Each row was made from one small tree. The marks that hang from a mark follow it in brackets, in the order of their numbers. Every link used is in the known rows. Write each row's tree.
Known rows
Q_421{Q_12{Q_533{Q_530}} Q_180 Q_976}: [ 0.896  0.015 -0.667  0.206 -0.927 -2.217 -1.444 -1.322 -0.762 -1.441
 -0.070 -1.751  1.614  0.307 -0.627 -1.085 -0.983  0.593  0.416  0.621
  0.593  1.685 -1.748  0.974 -1.179  0.105 -0.430]
Q_533{Q_12{Q_421} Q_530}: [-0.853  1.334 -1.633 -1.712 -1.458  0.935  0.841  1.061 -0.161 -2.644
 -1.029  0.073 -0.371 -0.831 -0.733 -0.844 -0.164  0.407 -0.558 -1.464
 -0.258  0.091 -0.367  3.514 -0.160 -0.460  0.880]
Q_421{Q_12 Q_976}: [-0.467  0.260  1.742  1.675 -2.180 -0.620 -1.361 -0.997  1.796  2.685
  0.369 -1.430 -0.438 -0.942  1.686  0.874 -0.224 -0.744  0.179  1.824
  0.294  0.983 -1.596  0.421 -1.135 -0.531  1.404]
Q_533{Q_12 Q_180{Q_421} Q_657}: [-0.255  0.447 -0.067 -0.930  1.921 -0.153  1.957  1.040  0.053 -1.899
 -0.877  1.586  0.023  0.009 -0.356  1.671  1.562 -1.299  3.760  0.546
  0.151  0.426  0.177 -0.584  1.248 -0.568  0.219]
Q_530{Q_533{Q_12{Q_421} Q_657}}: [-0.944  2.697  0.276 -0.947  0.886  1.546  1.354 -0.545 -0.393 -2.568
  0.346  0.902  1.339 -0.291 -1.443  0.507  1.284  0.390  1.060 -2.311
 -0.057 -1.219  1.959  1.884 -0.953  1.264  0.006]
Q_12{Q_421}: [-0.859  0.514  0.272 -1.472 -0.960  1.587 -0.279  0.291  0.952  1.563
  0.826 -1.150 -1.102 -1.792  0.094  0.165 -0.143 -0.743 -3.007 -0.298
 -0.768 -0.514  0.105  1.608 -0.390 -0.146  1.136]
Q_180{Q_421{Q_12{Q_533{Q_657{Q_704}}}}}: [ 1.640 -0.978  0.720  0.678  1.415 -0.184 -0.149  1.108 -0.699  0.160
 -0.296 -0.732 -1.791  1.360 -0.047  0.495 -0.785 -2.775  0.534 -2.060
  0.455 -0.414  1.804 -0.207  1.082 -0.669 -0.416]
Q_12{Q_533{Q_180 Q_530}}: [ 2.031  0.232 -1.893 -1.196 -0.207  0.353  0.073 -0.236  0.193 -1.181
 -1.636  0.543  0.509 -0.804 -0.423 -0.947 -0.063  0.842 -0.103 -1.606
 -0.624 -0.960  0.690  2.286  1.341 -0.450 -1.749]
Q_976{Q_421{Q_12{Q_533} Q_180} Q_704}: [-0.438 -0.346  0.532  0.388 -2.484  0.729 -1.470 -0.475 -0.622  2.716
 -1.825 -0.334 -0.624  1.358 -1.028 -1.571 -1.776 -0.365  0.898  0.505
  0.129 -0.420  0.455 -4.495  1.418 -0.848 -0.853]
Q_421{Q_12{Q_533{Q_180}} Q_976{Q_704}}: [ 0.149 -0.744 -0.008  0.769 -1.625 -0.715 -0.897 -1.470  0.242  2.182
 -0.309  0.154  1.010  0.393 -0.468 -0.758 -0.218  1.453 -0.091  0.320
  1.202  0.582 -0.260 -0.084 -0.623  0.649 -0.800]
Q_421{Q_12{Q_533{Q_530}}}: [ 1.619  0.810 -0.556 -0.334 -2.105  0.138 -1.207 -0.232  0.488 -0.151
 -1.585 -0.939 -0.129 -0.186 -0.629 -0.717 -0.930 -1.180  0.309 -2.222
 -0.220 -0.611  0.522  2.280  1.141 -0.910 -0.540]
Q_12{Q_421 Q_533{Q_530}}: [ 1.045  0.813 -2.072 -2.368 -0.919  1.487 -0.461  0.520 -0.561 -1.913
 -0.192 -1.295 -0.106 -0.838 -1.576 -1.700 -0.544  0.241 -3.269 -3.926
  0.079 -0.908  1.182  4.220 -0.720  0.313 -0.919]
Q_180{Q_421{Q_12 Q_976{Q_704}}}: [-0.975 -1.086  2.303  1.983 -0.736 -1.017 -1.284  0.300  0.541  4.650
  0.599 -1.133 -2.566  0.676  1.253 -0.038 -0.542 -2.005  1.858  1.750
  0.717  1.468 -1.201 -2.482 -0.712 -1.741  1.441]
Q_421{Q_12}: [ 0.085  0.633  1.596  0.389 -1.967  0.293 -0.990 -0.512  2.010  3.091
 -0.585 -0.920 -0.862 -1.176  0.961  0.969 -0.552 -1.964  0.931  0.983
 -1.120 -0.298 -0.381  0.028  1.442 -1.286  1.301]
Q_421{Q_12 Q_180 Q_976{Q_704}}: [-1.413 -1.395  1.080  1.211 -1.254 -1.791 -1.514 -1.214  0.285  3.260
  0.958 -0.607  0.024  0.641  0.937 -0.290 -0.900  0.497  1.210  3.990
  0.274  1.785 -2.517 -2.847 -0.674 -0.308  1.170]
Q_668{Q_657{Q_704}}: [ 1.168 -1.862  0.606  1.306  0.872  0.250 -0.116  1.010  2.157  2.360
 -0.516  2.090 -4.102 -0.188  3.382 -0.189 -1.367  1.112 -1.806  1.902
 -0.753 -0.737  0.179 -0.673  0.596  0.307  0.182]
Q_657{Q_704}: [ 0.268 -1.665  0.503  1.809 -0.017  0.745  0.202  0.695  1.091  2.706
 -0.301  0.373 -3.396 -0.092  3.289  0.392 -1.262 -0.095 -1.685  0.921
 -1.372 -0.857  0.307 -0.433  1.454 -0.537  0.288]
Q_180{Q_421}: [-0.232 -0.118  1.881  0.360  0.435  0.366 -0.142  0.650  1.125  3.933
  0.042 -1.173 -3.725 -0.621  1.734  0.759 -0.111 -3.139  1.295  1.065
 -1.075  0.160 -0.087 -1.577  0.380 -2.166  0.722]
Q_180{Q_421{Q_12{Q_533{Q_657}} Q_976}}: [ 0.667  0.018  1.558  0.685  0.498 -0.893 -0.940 -0.061  0.059  0.190
  0.419 -1.835 -0.812  0.770 -0.154  0.525  0.450 -2.553  0.941 -1.186
  1.762  0.968  0.214  0.309 -1.903 -0.338 -0.133]
Q_530{Q_533{Q_12 Q_180 Q_657{Q_668 Q_704}}}: [ 0.786 -0.251 -0.315  0.963  2.281 -0.298  2.655  1.429 -0.274 -2.437
 -0.156  2.781  1.369  1.550  1.153  1.340  0.700  0.866  1.091 -1.825
 -1.899 -1.925  1.770 -0.222  2.359  0.661 -1.181]
Q_421{Q_12{Q_533}}: [ 0.939  0.785  0.756 -0.434 -2.079  0.372 -0.893 -1.086  1.133  1.887
 -0.937 -1.485 -0.259 -0.633 -0.453  0.359 -0.711 -1.532 -0.195 -1.508
 -0.490 -0.732  1.019  1.506  0.286 -0.410 -0.434]
Q_976{Q_421{Q_12 Q_180} Q_704}: [-1.133 -0.573  1.172  1.062 -2.262  0.598 -1.627 -0.067  0.095  3.898
 -1.449  0.176 -1.333  0.924  0.313 -0.776 -1.578 -0.629  2.023  2.585
 -0.370 -0.109 -0.597 -5.773  2.291 -1.730  0.665]
Q_530{Q_533{Q_12{Q_421} Q_657{Q_668}}}: [-0.547  1.484  0.336 -1.146  0.676  1.010  1.737  1.096  0.059 -2.301
  0.984  0.380  1.227  0.536 -0.596  1.001  1.254 -0.749 -0.327 -3.248
 -1.385 -1.682  1.571  1.781 -0.405  0.461 -0.034]
Q_657{Q_668 Q_704}: [ 0.881 -2.806  0.571  1.570 -0.209 -0.018  0.818  2.897  1.763  2.884
  0.313 -0.209 -3.287  0.945  4.475  0.930 -1.476 -1.601 -3.569 -0.174
 -3.019 -1.432  0.026 -0.847  2.051 -1.429  0.222]
Q_530{Q_533{Q_12{Q_421}}}: [-1.398  2.758  0.579 -0.975 -0.571  1.194  1.444 -0.964 -0.588 -0.127
  0.093  0.059  0.234 -1.089 -1.179  0.220  0.436  0.527  0.651 -1.712
 -1.130 -0.931  1.715  1.711 -0.683  0.800  0.081]
Q_976{Q_421{Q_180} Q_704}: [-1.362 -1.080  0.884  1.155 -1.468  1.373 -0.917 -0.005  0.479  4.096
 -1.173  0.495 -2.550  0.647  1.271 -1.166 -1.210  0.008  1.177  3.001
 -0.626 -0.245 -0.710 -6.049  1.279 -1.509  0.119]

Write each row's tree
[ 0.054  0.554 -1.432 -1.820 -0.500  0.508  0.310 -0.864 -0.570 -1.055
  0.979 -0.994  1.722 -1.424 -1.631 -0.486  0.462  1.847 -3.945 -1.741
  0.761  0.071  0.379  3.220 -2.176  1.886 -0.934] | Q_12{Q_421{Q_976} Q_533{Q_180}}
[ 1.260 -0.823 -1.446  0.200  0.600 -0.615 -0.160  0.672 -1.212  0.250
 -0.660  0.307 -0.927  0.923 -0.336 -1.622 -0.003  0.672  0.792 -0.989
  0.907  0.454 -0.069  0.176 -0.298 -0.767 -1.665] | Q_12{Q_533{Q_180{Q_421{Q_976{Q_704}}} Q_530}}
[ 1.644 -0.626 -0.025  0.476 -0.029  0.352 -0.546 -0.046  0.285 -0.767
 -0.712 -0.015 -0.212  0.847 -0.012  0.289 -0.706 -1.007 -1.060 -2.086
  0.442 -1.231  1.649  1.379  1.240  0.434 -0.621] | Q_421{Q_12{Q_533{Q_657{Q_704}}}}
[ 1.233  1.624  1.681  0.464  2.458 -0.405  0.118 -0.445 -0.536 -0.174
  0.074  0.916  1.649 -0.083 -1.174  1.505  1.327 -1.562  4.620 -0.584
 -0.638 -0.961  1.718 -1.506  1.855 -0.735 -0.107] | Q_530{Q_533{Q_180{Q_421{Q_12}} Q_657}}
[-0.519  0.073  2.436  1.528 -0.565 -1.129 -1.068  0.001  0.785  3.286
  0.447 -2.088 -2.084 -0.205  1.154  0.813 -0.170 -2.732  1.579  1.612
  0.305  1.551 -1.198 -1.007 -0.932 -1.585  1.514] | Q_180{Q_421{Q_12 Q_976}}
[-2.353 -0.461 -0.916 -1.125  0.658 -0.213  0.811  0.167 -0.692 -2.643
  1.438  0.633  1.153  0.856 -1.098 -0.376  0.746  1.594 -0.758  1.227
  1.600  1.392 -1.335  0.171 -2.529  1.579  1.111] | Q_533{Q_12{Q_421{Q_180 Q_976{Q_704}}} Q_657}
[ 2.869 -1.226 -2.827 -0.032  2.060  0.337  0.510  1.051 -0.787 -4.161
 -1.247  2.081  0.870  0.786  0.094 -0.920 -0.152  1.617 -1.114 -2.451
  0.414 -1.403  1.421  2.142  2.043  0.373 -2.136] | Q_12{Q_533{Q_180 Q_530 Q_657{Q_704}}}
[-1.088 -1.065 -1.108 -1.678 -0.403 -0.287 -0.505 -0.972 -1.564  0.614
  1.725 -1.429  0.421  0.384 -1.391 -1.890 -0.617  1.751 -3.778 -0.207
  1.046  0.833 -0.389  0.477 -3.050  1.784 -0.744] | Q_12{Q_421{Q_180 Q_976{Q_704}} Q_533}
[-2.087 -1.116 -0.255 -0.625 -0.388 -0.270 -0.709 -0.405 -0.566  1.782
  2.233 -0.985 -0.227 -0.206  0.103 -1.101 -0.416  1.405 -2.502  2.365
  0.224  1.339 -1.928 -1.101 -2.184  0.717  1.228] | Q_12{Q_421{Q_180 Q_976{Q_704}}}
[-1.291  1.104 -0.424 -1.946 -0.148  1.494  1.133  0.682  0.611 -2.769
  0.179  0.521  0.274 -0.584 -0.945  0.727  1.036 -0.275 -0.868 -1.267
  0.568 -0.331  0.409  2.502 -0.821  0.682  1.150] | Q_533{Q_12{Q_421} Q_657}
[ 1.062 -1.057 -2.280 -0.718  1.841  0.301  0.642  0.312 -1.371 -4.097
  1.174  0.493  1.909  0.194 -1.053 -0.523  0.575  2.618 -4.803 -2.481
  1.760 -0.500  1.045  3.169 -1.407  2.715 -1.271] | Q_12{Q_421{Q_976} Q_533{Q_180 Q_657{Q_704}}}
[-1.592 -0.109  0.080 -1.047 -0.170 -0.395 -0.367 -0.788 -0.290  0.480
  2.127 -2.019  0.316 -1.250  0.115 -0.136  0.029  0.822 -2.791  2.165
 -0.142  1.371 -1.858  0.466 -2.354  0.810  1.176] | Q_12{Q_421{Q_180 Q_976}}
[ 0.380  0.686  0.626 -0.159 -2.115  0.489 -1.183 -0.897 -0.247  1.192
 -1.865 -1.390 -0.148  0.161 -0.993 -0.566 -1.422 -1.232  0.796  0.287
 -0.443 -0.174  0.501 -2.829  1.287 -0.713 -0.721] | Q_976{Q_421{Q_12{Q_533} Q_180}}
[-0.752 -0.342  1.349  0.934 -0.980 -2.033 -1.259 -1.742  0.601  1.697
  0.955 -1.749  0.655 -0.500  0.785  0.640 -0.430 -0.255  0.831  3.669
 -0.229  1.950 -2.563 -1.344 -0.850 -0.346  1.394] | Q_421{Q_12 Q_180 Q_976}
[ 1.006 -1.626  0.456  2.094  2.644 -1.481  0.147  1.215 -0.512 -1.405
  0.363  1.004  0.239  1.007  0.991  1.345  0.251 -0.746  1.081  1.389
  1.019  0.716 -0.485 -1.398  1.320 -0.213  0.545] | Q_533{Q_180{Q_421{Q_12 Q_976}} Q_657{Q_704}}
[ 0.943 -1.201 -1.993 -1.919  2.099  0.409  0.361  0.449 -1.924 -3.479
  1.143 -0.344  0.925  0.715 -1.555 -0.761 -0.514  0.726 -4.093 -2.014
  0.385 -0.740  1.348  1.438 -0.458  2.060 -1.182] | Q_12{Q_421{Q_180} Q_533{Q_657{Q_704}}}
[ 0.816  0.149 -2.516 -2.940 -0.079  0.039 -0.417  0.046 -1.750 -2.642
  0.191 -1.522  1.116 -0.452 -2.542 -1.829 -0.771  0.651 -2.745 -2.085
 -0.309 -0.074  0.127  2.754 -0.704  0.562 -1.008] | Q_12{Q_421{Q_180} Q_533{Q_530}}
[ 1.377  0.113  0.092  1.624  2.907  0.539  1.015 -0.474 -0.201 -1.133
  0.045  2.660  1.041  0.222  0.850  0.733  0.841  1.421  1.373 -0.313
 -1.029 -2.013  1.938 -0.899  2.102  0.774 -1.028] | Q_530{Q_533{Q_180 Q_657{Q_704}}}
[-0.603  1.061  0.021 -1.642  1.515 -0.162  1.754  0.841 -0.901 -2.911
  1.393  0.310  2.306  0.746 -1.241  0.844  0.945 -0.439 -0.090 -1.929
 -1.697 -0.997  0.782  0.471 -0.447  0.643 -0.137] | Q_530{Q_533{Q_12{Q_421{Q_180}} Q_657{Q_668}}}
[-0.424 -0.417 -1.604 -1.379 -0.596  0.603  0.037 -0.680 -0.991  0.281
  0.980 -0.154  1.006 -0.388 -1.561 -1.372  0.165  2.699 -3.845 -1.348
  1.243  0.017  0.506  1.880 -1.886  1.887 -1.124] | Q_12{Q_421{Q_976{Q_704}} Q_533{Q_180}}
[-0.921  2.348 -0.508 -0.520  1.376  0.332  1.723 -1.017 -1.007 -3.881
  0.857  1.662  3.334 -0.592 -1.915  0.550  2.004  2.196  1.169 -1.295
  0.688 -0.273  0.945  2.008 -1.391  2.082 -0.216] | Q_530{Q_533{Q_12{Q_421{Q_976}} Q_180 Q_657}}
[ 0.214  1.735  1.873  1.594  1.051 -1.220 -0.089 -1.162 -0.596  1.730
  0.469 -0.124  0.956 -0.523 -0.269  1.049  0.675 -0.280  3.777  0.595
 -0.764  0.282  0.379 -1.481  0.524 -0.615 -0.148] | Q_530{Q_533{Q_180{Q_421{Q_12 Q_976}}}}
[ 1.021 -0.582 -0.081  0.939 -0.244  0.389 -0.827  0.186 -0.881 -1.329
 -1.624 -0.016  0.025  1.430 -0.496 -0.441 -1.516 -0.813 -0.173 -0.518
  0.531 -0.582  1.170 -2.997  1.780  0.071 -0.946] | Q_976{Q_421{Q_12{Q_533{Q_657{Q_704}}} Q_180}}
[ 0.587 -0.119  1.113  0.704  1.680 -1.227 -0.328  0.404  0.350 -0.563
  0.439  0.162  0.972 -0.193  0.007  1.570  1.329 -1.634  2.503  1.493
  1.127  1.105 -0.958 -1.110  0.357 -0.728  0.910] | Q_533{Q_180{Q_421{Q_12 Q_976}} Q_657}
[ 0.940  1.235  0.386  0.273 -2.572  1.395 -0.780 -0.476  0.436  1.148
 -2.613 -0.239  0.314 -0.611 -0.938  0.008 -0.636 -0.632  0.873 -1.181
 -0.089 -1.124  1.415 -1.365  2.106 -0.686 -0.896] | Q_976{Q_421{Q_12{Q_533{Q_180}}}}
[ 0.024  0.155  1.418  0.763  0.204 -1.434 -0.306  0.029  0.284  2.033
 -0.022 -0.745 -0.067 -0.869  0.455  1.334  0.286 -1.500  2.373  2.132
 -0.183  1.378 -1.190 -1.205  0.595 -1.155  0.908] | Q_533{Q_180{Q_421{Q_12 Q_976}}}
[ 2.758 -2.660 -2.184  0.796  2.181 -0.612  0.747  3.756  0.661 -3.402
 -0.513  2.289  0.379  1.374  2.644  0.288 -0.110  0.188 -1.604 -1.071
 -1.476 -1.593 -0.463  0.460  3.875 -1.292 -0.463] | Q_533{Q_180 Q_530 Q_657{Q_668 Q_704}}
[ 0.365 -0.483  0.674  0.707  2.424 -0.616  0.299  0.435  0.558 -0.464
  0.638  0.542 -0.109 -0.451  1.100  1.232  1.785 -0.771  1.458  1.718
  0.930  0.791 -0.847 -1.258 -0.347 -0.603  0.439] | Q_533{Q_180{Q_421{Q_976}} Q_657}
[ 0.111  1.000 -1.638 -0.703 -0.681 -0.057  1.369  0.427  0.337 -2.339
 -2.243  1.748  0.407 -0.813  0.168  0.056  0.215  1.273  2.604  0.434
 -0.991  0.162 -0.829  1.749  1.956 -0.894  0.125] | Q_533{Q_12 Q_180 Q_530}
[ 0.808  1.370  0.663  0.410  2.050  0.911  0.465 -1.087  0.573 -0.389
  0.127  1.921  1.772 -0.917 -0.021  0.937  1.688  0.521  2.427 -0.299
 -1.025 -1.748  1.336 -0.584  1.146  0.181 -0.751] | Q_530{Q_533{Q_180 Q_657}}
[-0.575  0.680  1.493  0.760 -1.976  0.353 -1.284 -0.200  0.556  2.080
 -1.529 -0.941 -0.599 -0.362  0.225  0.246 -1.124 -1.671  1.853  2.244
 -0.979  0.094 -0.740 -4.088  1.855 -1.506  0.921] | Q_976{Q_421{Q_12 Q_180}}
[ 1.683 -0.089 -1.241 -0.055  0.790 -0.739 -0.059  0.311 -0.954 -0.952
 -0.806 -0.309 -0.338 -0.027 -0.172 -0.959  0.195  0.258  0.464 -1.289
  0.531  0.704 -0.013  1.391 -0.400 -0.692 -1.569] | Q_12{Q_533{Q_180{Q_421{Q_976}} Q_530}}
[-1.740 -0.474  0.259  0.549  0.189 -0.903  1.540  0.331 -0.409  1.720
 -0.413  1.158 -1.268  0.369  0.708  0.337  0.462  0.472  2.901  2.132
  0.454  1.630 -0.939 -1.655 -0.497 -0.462  0.255] | Q_533{Q_12 Q_180{Q_421{Q_976{Q_704}}}}
[-1.070 -0.756  1.521  2.003 -2.333 -0.448 -1.561 -0.836  1.658  4.256
  0.485 -0.519 -1.041  0.371  1.470 -0.348 -0.502  0.011  0.367  2.198
  0.758  0.787 -1.573 -1.056 -0.863 -0.562  1.229] | Q_421{Q_12 Q_976{Q_704}}
[-1.989  2.023  0.416 -0.484  0.106 -0.411  1.282 -1.787 -1.507 -1.064
  1.244 -0.488  1.418 -0.436 -1.083 -0.076  0.460  1.521  0.795  0.232
 -0.582  0.683  0.009  0.873 -2.310  1.577  0.219] | Q_530{Q_533{Q_12{Q_421{Q_180 Q_976}}}}
[ 0.233  0.552 -1.083 -0.311  0.083  0.670  0.612  1.065  1.043 -3.690
 -1.589  1.485 -0.378  0.231  0.618 -0.161  0.786 -0.243  2.013 -0.755
  0.478 -0.130 -0.518  2.128  0.543 -0.848  0.416] | Q_533{Q_12 Q_530 Q_657}
[-1.621 -1.895  0.728  1.280 -0.389 -0.927 -0.735 -1.023  0.536  3.621
  1.423 -0.247 -1.369  0.446  2.051 -0.754 -0.464  1.378  0.108  4.307
 -0.152  1.477 -2.659 -3.262 -1.709 -0.031  0.557] | Q_421{Q_180 Q_976{Q_704}}
[-1.292  0.882 -1.214 -1.484  0.610  0.131  1.530  0.146 -0.065 -4.212
  0.687  1.139  2.657 -0.930 -1.302  0.903  1.850  1.887 -0.721  0.042
  1.393  0.694 -0.669  2.441 -1.335  1.848  0.742] | Q_533{Q_12{Q_421{Q_976}} Q_180 Q_657}
[-2.135  0.384 -1.306 -1.013 -1.149  0.096  1.416 -0.120 -0.487 -0.400
  0.269  1.153  1.003 -0.726 -0.812 -0.249  0.534  2.732 -0.803  1.051
  0.651  0.982 -0.810  1.299 -1.080  1.366  0.680] | Q_533{Q_12{Q_421{Q_976{Q_704}}} Q_180}
[-0.396 -0.622 -0.996 -1.050  0.040  1.207 -0.595 -0.294 -0.199 -1.064
  1.505 -0.451  0.356  0.659 -1.196 -1.410  0.691  1.354 -4.238 -2.509
  2.507 -0.353  0.749  2.184 -3.315  1.887 -0.651] | Q_12{Q_421{Q_976{Q_704}} Q_533{Q_657}}
